Each row comes from the steps of one walk. Every step used is in the known rows, and no mark comes twice. Write the walk behind each row, first mark first.
Known rows
vedan deva sizub sodep: [-12.2  -3.8   3.5  50.6 -26.3  14.5  -2.4 -10.3  -9.0  30.5  -3.5  -6.9
   7.1 -13.8  -0.2 -34.0  31.9 -10.2 -10.9  -6.2   4.3  -1.8   1.0  -9.5
   0.0]
sodep sizub deva: [ -3.8  -6.4  12.6   9.1  -5.3  17.6  16.6 -16.0  -1.2  36.5  -9.3 -16.3
   5.1  -3.1  -2.9   9.0  17.0  -0.8   7.0 -11.7  -4.6  -4.8   5.1  19.6
  26.6]
buta zinudur sodep: [ -2.3 -13.3   4.5  36.4 -32.2  21.5   6.9 -16.0  11.5  26.7   2.8   5.0
  -8.1  -3.8   5.6  -4.1  21.8 -18.5  -4.6  -8.0  -5.4  13.1 -14.8 -10.2
   6.2]
sodep sizub: [  3.3  -0.6  18.4  17.1 -19.2   9.6  12.4  -9.5  12.9  32.1 -12.6 -16.2
  -1.1  -5.8  -6.8   0.8   8.1   3.5  11.3  -5.2 -15.6  11.5  11.4  21.5
   2.5]
vipek zinudur sodep: [ -5.7   7.4 -11.8  41.3 -34.2  20.9  -0.6  -2.6   6.8  10.9   8.9 -10.2
   8.5  -9.1   3.0  10.4  12.1 -10.3  -8.4 -15.3   1.7   7.4 -25.0  19.2
   2.0]
sodep sizub deva zinudur: [ -9.5 -18.4  11.7  29.7 -10.0  31.1  18.3  -0.8  -6.1  37.0   8.9 -16.3
   5.2   3.8   8.6  21.1  28.2 -13.0   5.4   1.5  -7.1   1.1  -3.0   2.2
  36.0]
vipek zinudur sodep vedan sidib: [  1.8  22.1   1.2  42.7 -21.3   0.0  -5.7  -4.8   8.3  31.7   4.9 -23.4
  17.7 -14.9   7.8 -16.9   9.1  -5.3  -8.8 -12.7  -7.1  23.7 -12.7  26.1
  -6.0]
sidib vedan: [ 16.0  -4.2  16.9   1.6 -17.6  27.7   3.6  -8.2   3.9  22.9  -3.1 -29.9
   1.7  -7.4   8.4  -8.8  14.9 -19.0  20.7 -10.3   7.8  13.0  -1.0  36.5
  -9.3]
sidib vedan deva: [  1.9  -5.2  18.6  16.6 -13.0  17.4   3.2 -11.2  -1.3  25.8  -3.4 -43.1
  10.0  -6.1   1.9 -20.8  23.6 -26.1  14.7  -5.9   9.1  21.2  -6.5  32.2
  -4.2]
zinudur vipek: [  0.3 -13.8   2.3  29.9 -22.1  23.6   1.3  -1.1  18.4   2.3 -15.3  -7.5
   2.1 -10.2   2.6 -13.8   3.2  -5.3  20.4   1.4  12.1  10.5 -12.7  20.5
   3.7]
vedan deva zinudur sodep sizub: [-20.2  -4.8  10.1  58.8 -26.8   5.9  16.0  -0.4  12.7  42.0  16.9 -15.5
   6.7  -0.1  -7.9   4.0  25.0 -10.5  -4.9  -2.1 -14.9  29.7 -11.7   6.4
  15.0]
vipek zinudur: [  1.7   3.5  -4.1  27.6 -24.7  27.2  -1.2  -3.1  -1.9   2.9  -7.1 -24.0
   6.7 -10.3   7.7  10.5  10.0 -11.2   0.9  -2.5   1.8  -0.9 -14.0  20.3
   1.6]
sodep sizub deva vedan: [  5.4  -1.5  16.2   1.4  -1.8  25.6  16.5 -21.1  -4.1  43.0  -5.2 -28.2
   5.2   4.1  -7.6  -4.6  21.2  -8.2  25.1 -26.5   5.1  -4.3  -3.6  37.6
  11.2]
zinudur sodep vedan sidib: [  9.9  11.7   9.3  32.3 -18.7  -0.3  -3.5  -6.2  13.3  44.2   2.7 -15.7
  18.2 -15.3   4.9 -27.6  14.4  -6.8   2.4 -11.2 -10.8  25.3   0.0  22.1
  -6.1]
deva vedan: [ 18.5  -5.3  12.3   4.3 -16.3  32.7   4.1 -13.4   1.6  26.5  -5.2 -26.5
   5.6  -2.7  -0.8 -17.9  22.1 -16.7  34.0 -16.3   6.1   0.2  -5.8  33.8
 -11.6]
buta zinudur deva vedan: [ 13.7  -2.8  11.7  -3.9 -22.2  26.2  12.4 -23.8   6.7  37.3  -3.3 -35.2
  -4.0   8.4  -0.6  -4.6  34.5 -20.9  21.6 -12.0 -14.4   2.9 -14.8  26.3
 -11.8]
sidib vedan deva zinudur sodep: [-12.1 -11.8   6.5  50.5 -26.7  22.2   5.7   3.3   2.9  32.3  29.0 -24.8
  11.3   1.5   8.1  -5.9  34.3 -31.9   1.9  -5.8   5.2  31.0 -24.9  13.2
   7.8]
zinudur deva: [  8.0  -0.3   0.9  -5.2 -26.2  15.6   6.5  -5.5  10.2  29.6  -4.1 -28.5
  11.8  -2.4   0.1   9.9  28.9  -7.0  11.7  -2.9 -24.0   1.5  -1.9  32.2
  -2.8]
sizub sodep vedan sidib: [  6.0  12.7  10.6  27.0 -13.0  -2.1  -9.9  -9.9   4.3  49.2  -4.8 -15.3
  13.5 -21.7  13.3 -41.0  16.9  -0.9   0.8  -9.8  -8.9  21.5  10.4  16.6
 -11.8]
sidib vedan sodep: [ 16.1  -5.4  14.7   9.8 -10.0  17.1  -4.1 -33.7   6.4  31.9  -6.7 -28.2
  14.3 -19.8   9.8 -29.0  11.2 -28.8   3.6 -12.5   6.6   7.3  13.9  30.9
 -16.9]
deva sizub: [ 10.2  -9.1   9.5  32.2 -28.8  31.8   7.2  -6.4  -4.4  14.0 -12.4  -8.2
   4.4  -7.2  -1.8 -10.5  21.0  -9.8   7.2   2.2  -0.5 -15.3   5.2  -1.3
   5.3]
sodep vedan sidib: [ 14.7   7.7  18.3  18.7 -10.4   4.1  -2.9  -8.0   6.6  39.7 -10.8 -27.2
  16.1 -15.6   8.6 -29.9  13.4  -6.9  10.5  -0.4 -12.0  18.1  10.2  23.2
  -6.8]
sizub sodep vedan deva: [ -0.8   4.0  16.7  34.4 -12.8  -1.8  -1.1   0.9   1.3  45.6   2.3 -28.2
  11.9 -22.8   7.9 -34.6  24.4 -10.4   6.6 -12.5  -3.8  18.1   3.2  17.6
  -7.6]
sidib vedan deva sizub sodep: [ -9.1   1.9  11.7  43.8 -23.2  16.8  -2.0 -11.8  -9.1  33.9   2.0 -18.8
   3.7 -12.1   2.3 -35.5  29.6 -16.5  -7.3 -13.9  12.0   5.8  -2.5   8.1
  -6.0]

Write each row's walk
[  4.9  14.2  13.8  39.9 -17.7   2.9  -6.8  -8.5  -1.5  45.5  -5.9 -11.6
  11.2 -20.6   9.2 -43.8  18.6  -1.4  -7.3  -7.6  -8.2   8.8  12.4   5.7
  -9.4] => deva sizub sodep vedan sidib
[ 12.3  -9.9   8.6  -2.4  -4.4  38.2   8.9 -18.3 -11.9  32.2  -3.3 -27.0
   9.5   1.1   2.2 -10.7  29.2 -20.8  29.8 -23.4  15.4 -13.1  -9.8  32.1
  11.7] => sizub deva vedan
[-10.2  -3.0   4.7  21.4 -12.8  11.5  17.3 -15.5   4.6  41.0   3.3  -5.4
   6.3  -3.4  -6.2  10.8  17.2   0.2  -2.4 -22.5  -4.8   2.7  -5.5  19.5
  27.5] => zinudur sodep sizub deva
[ -1.4  33.1   0.5  39.5 -23.1  -2.5  -4.8  -8.3  -1.6  41.9   1.6 -30.5
  16.7 -14.5   7.6 -21.0  21.7   1.7 -20.5  -9.9 -17.5   8.6  -3.5  21.9
 -11.6] => vipek zinudur deva sizub sodep vedan sidib
[  9.4  10.3   4.1  -2.6 -16.1  14.6  -1.0 -25.4   4.7  42.1  -7.2 -38.5
  20.3   4.6  -5.1 -21.2  30.8 -13.0  16.0  -9.1 -13.6  14.7  -6.8  42.7
 -15.3] => zinudur deva vedan sidib
[ -4.1 -21.3   7.2  38.9 -24.2  27.7   7.7 -12.1  17.6   3.5 -20.0  -2.5
 -13.9  -5.2   8.2 -15.0   5.8 -14.3   9.0   7.6   9.4  14.1 -17.4  -4.9
   7.6] => buta zinudur vipek
[ 11.0   8.7  16.5  36.1 -22.8  12.0   1.7   4.4  -0.3  40.6   3.5  -9.3
   1.1 -24.5  10.6 -28.9  18.3  -1.0   5.0 -15.7  -3.7  -5.9  10.9   7.5
  -9.0] => deva sizub sodep vedan
[-17.7 -21.4   5.8  45.5 -12.3  29.5  17.6   3.1   8.7  19.1   1.4 -10.4
   1.3   2.1   6.6   7.7  12.8  -7.0  10.1   4.0  10.2  10.5 -18.2   8.1
  35.9] => sodep sizub deva zinudur vipek
[ -7.4  -8.1  14.2  51.6 -17.8  11.1   2.3  13.0  -3.3  45.8  20.4 -28.3
  12.0 -13.2  19.0 -19.1  35.2 -22.1   6.0   2.2  -6.0  21.2  -5.0  -0.1
   5.6] => sizub sodep vedan deva zinudur
[  4.1  -7.0   9.1  37.5 -17.3  21.0  12.0  13.0   0.9  45.9  29.0 -15.8
  11.7  -8.8  18.3   3.9  28.4 -17.7  10.0 -13.7  -3.2   5.3 -13.9  12.4
  22.4] => sizub deva zinudur sodep vedan
[ -1.7   0.1   6.4  41.1 -10.9  12.0   2.8  -1.5  -0.3  51.6  18.5 -17.8
  21.6  -5.5  16.2 -13.6  28.4 -16.6  -2.3  -7.3  -6.1  17.1  -9.3   9.5
  20.6] => sizub deva zinudur sodep vedan sidib
[  4.5  -8.6   7.7   2.7 -28.0  17.5  12.2 -16.7   9.6  29.7  -7.9 -22.0
  -5.3   2.7   5.1   9.4  31.6 -15.9   1.4   4.4 -25.8   4.3  -6.7   8.0
   1.1] => buta zinudur deva
[ 11.9  -1.0  18.7  33.6 -25.1   8.7   9.9  -2.8  14.5  40.1   9.0 -10.4
  -7.1 -14.0  10.7 -12.2  15.4 -14.5   6.4 -12.9 -11.5  16.0  -7.2   5.4
  -1.9] => buta zinudur sodep vedan
[  9.8  10.9  14.9   5.4 -10.3  -1.9  11.5 -38.3  18.2  53.8  -7.8 -36.7
  14.6  -8.7 -14.2 -15.8  15.9  -7.0   7.0 -20.2 -23.2   7.8  13.6  46.2
 -20.5] => zinudur deva vedan sodep sizub
[ 10.0  15.9  12.0  25.1 -26.4   4.4   4.0   4.3   2.7  47.8   7.9 -19.8
   6.0 -19.5   6.1 -16.8  26.7   1.1   2.1 -17.2 -18.6  -5.3   6.9  21.8
 -12.8] => zinudur deva sizub sodep vedan
[-13.9 -19.7   9.7  52.2 -18.3  27.9   7.0   7.5   9.6  10.4   6.7 -32.6
   4.8  -1.1   9.6 -16.1  17.7 -28.7  16.3  10.1  21.9  31.2 -27.4  18.9
   9.4] => sidib vedan deva zinudur vipek
[-15.9 -16.5   0.0  56.9 -30.3  20.4   5.6   4.5   4.6  31.7  22.4 -13.4
  14.7  -0.1   5.0  -2.3  36.5 -27.0  -2.1   0.8  -2.8  21.6 -22.5  -2.5
  15.7] => vedan deva zinudur sodep
[  4.3  -7.8   9.2  24.2 -32.8  25.5  15.4 -16.2   0.9  24.8 -10.3 -17.2
  -5.6   2.9  -1.4   3.3  34.2 -14.7  -5.8   6.7 -21.2 -12.6  -3.8  -7.5
   6.0] => buta zinudur deva sizub
[  1.6   3.8  16.5  57.0 -25.0   6.9   8.8   1.8   1.8  33.1   4.5 -23.1
  13.4 -14.1  -5.5 -26.7  25.1 -14.9   1.3  -8.7  -3.1   1.8  -4.4   7.1
   2.3] => zinudur sodep vedan deva sizub
[ 11.8   1.9   9.5  11.9 -12.8  22.4  -4.6 -25.2   0.9  33.0 -12.9 -27.0
  15.1  -0.2  -2.4 -33.6  21.7 -15.4  18.9  -9.3   1.0  14.1  -3.4  28.9
 -11.4] => deva vedan sidib
[-12.4 -28.7  -1.5  41.2 -14.0  39.3   9.7   6.5   2.0  10.5   3.2  -8.8
   5.5   0.0  15.8   3.0  20.3 -18.4  12.8   6.9  19.8   2.3 -23.2   3.2
  35.4] => sizub deva zinudur vipek
[-16.8   0.3  16.4  51.0 -22.8   8.0  15.9  -1.5  12.8  44.0  23.3 -27.8
   3.6   1.7  -3.7   0.1  23.8 -16.3  -1.0 -11.0  -7.3  38.4 -14.4  22.2
   7.0] => sidib vedan deva zinudur sodep sizub
[ 11.9  11.6  -3.6  10.6 -14.7  14.3  -2.5 -36.5   5.5  32.8  -3.0 -45.8
  23.2 -10.2  -0.3 -12.5  20.6 -23.7   0.8 -19.6  -7.0  -5.4  -7.0  45.5
 -22.5] => vipek zinudur deva vedan sodep
[  3.6  26.9   2.9  34.9 -27.5   5.0   2.3   5.9  -0.5  37.4  10.1 -27.0
   7.6 -19.4   7.7  -5.7  21.5   2.1  -8.5 -18.2 -14.5  -6.7  -5.6  23.8
 -12.2] => vipek zinudur deva sizub sodep vedan
[ -1.6  -2.6  19.5  46.8 -20.0  -1.1   9.4  -5.9   9.5  40.7   6.2 -25.3
   2.6 -12.9   4.4 -24.4  23.7 -21.2   1.1  -7.8  -7.2  24.6 -10.9   4.1
   2.3] => buta zinudur sodep vedan deva
[  0.2  -3.1  17.7   7.6   4.1  11.4  12.1 -38.1  -0.3  47.5  -6.1 -28.6
   9.8 -12.0   2.1 -10.8  12.8 -14.4  -3.3 -21.2   3.6   0.0  14.2  32.4
  12.6] => sidib vedan sodep sizub deva
[  8.3   0.1  22.5  26.8 -11.3   4.1   5.4   2.4   3.8  35.3  -5.0 -40.4
  14.6 -16.9   3.1 -24.8  20.0 -14.8  17.6  -2.6  -4.9  15.1   3.5  24.3
  -2.0] => sodep vedan deva
[ -3.8   4.2   8.9  32.1 -26.7   4.0  12.8  -9.4  20.4  36.4   2.3  -3.3
   0.0  -6.4 -10.8   2.4   9.8   4.4   1.2 -16.8 -16.3  19.6  -1.9  21.4
   2.1] => zinudur sodep sizub
[  0.8  13.0 -10.1   8.6 -28.1  16.2   4.8  -3.5   3.8  14.6  -0.8 -37.4
  12.8  -3.4   3.1  24.1  20.6  -7.4  -2.5  -4.0 -18.3  -0.5 -17.1  37.4
  -3.0] => vipek zinudur deva
[ -3.8 -26.9   4.1  24.9 -13.2  42.9  10.0   2.7 -13.5  27.9  11.7 -15.7
   9.9   2.6  19.9  14.6  36.6 -25.2   9.4   6.0   2.6  -8.6  -8.7  -4.0
  36.6] => sizub deva zinudur
[ -7.4 -24.5   2.0  48.2 -25.1  35.2   6.0  12.0  14.6   5.5   0.6  -7.5
   2.2  -2.9  12.5  -3.2  13.8 -15.5  16.1  14.7  10.3  15.8 -19.3   4.9
  14.4] => deva zinudur vipek
[  7.9   0.3   4.6  16.6 -32.2  22.5  10.4  -6.2   2.2  22.6  -6.6 -21.0
  10.3  -1.8  -5.2   4.5  30.7  -7.2   2.7  -0.5 -18.8 -16.2   0.7  14.8
   1.4] => zinudur deva sizub
[ -4.4  14.7   8.0  68.5 -27.7   7.2   6.4   3.7  -3.5  21.9   6.9 -29.7
  13.5 -14.3  -2.7 -14.7  18.9 -14.5 -10.7  -9.9   2.5   1.3 -15.7  10.9
   3.6] => vipek zinudur sodep vedan deva sizub
[ 12.8   6.1  14.2  21.0 -18.5   7.1  -1.8   3.7   6.1  45.2   4.6 -13.6
   3.4 -26.5  15.1 -24.2  16.3  -0.9  12.5 -18.0  -7.2   8.9   9.5  20.5
 -12.5] => sizub sodep vedan
[-11.5  20.9  -2.2  31.7  -6.4  12.1   5.2 -29.5  -2.4  39.9   0.9 -27.6
  16.0   5.9  -7.9 -10.5  16.1  -7.0  -8.3 -27.9   5.1  12.9 -23.4  35.3
   9.9] => vipek zinudur sodep sizub deva vedan sidib
[  8.0   3.6  24.5  16.8  -8.6   2.7   6.8 -34.9  15.1  42.6  -9.4 -29.6
   6.2 -16.9  -2.1 -20.4   2.8 -10.5   0.1 -16.7  -6.1  17.6  20.8  36.9
 -14.5] => sidib vedan sodep sizub
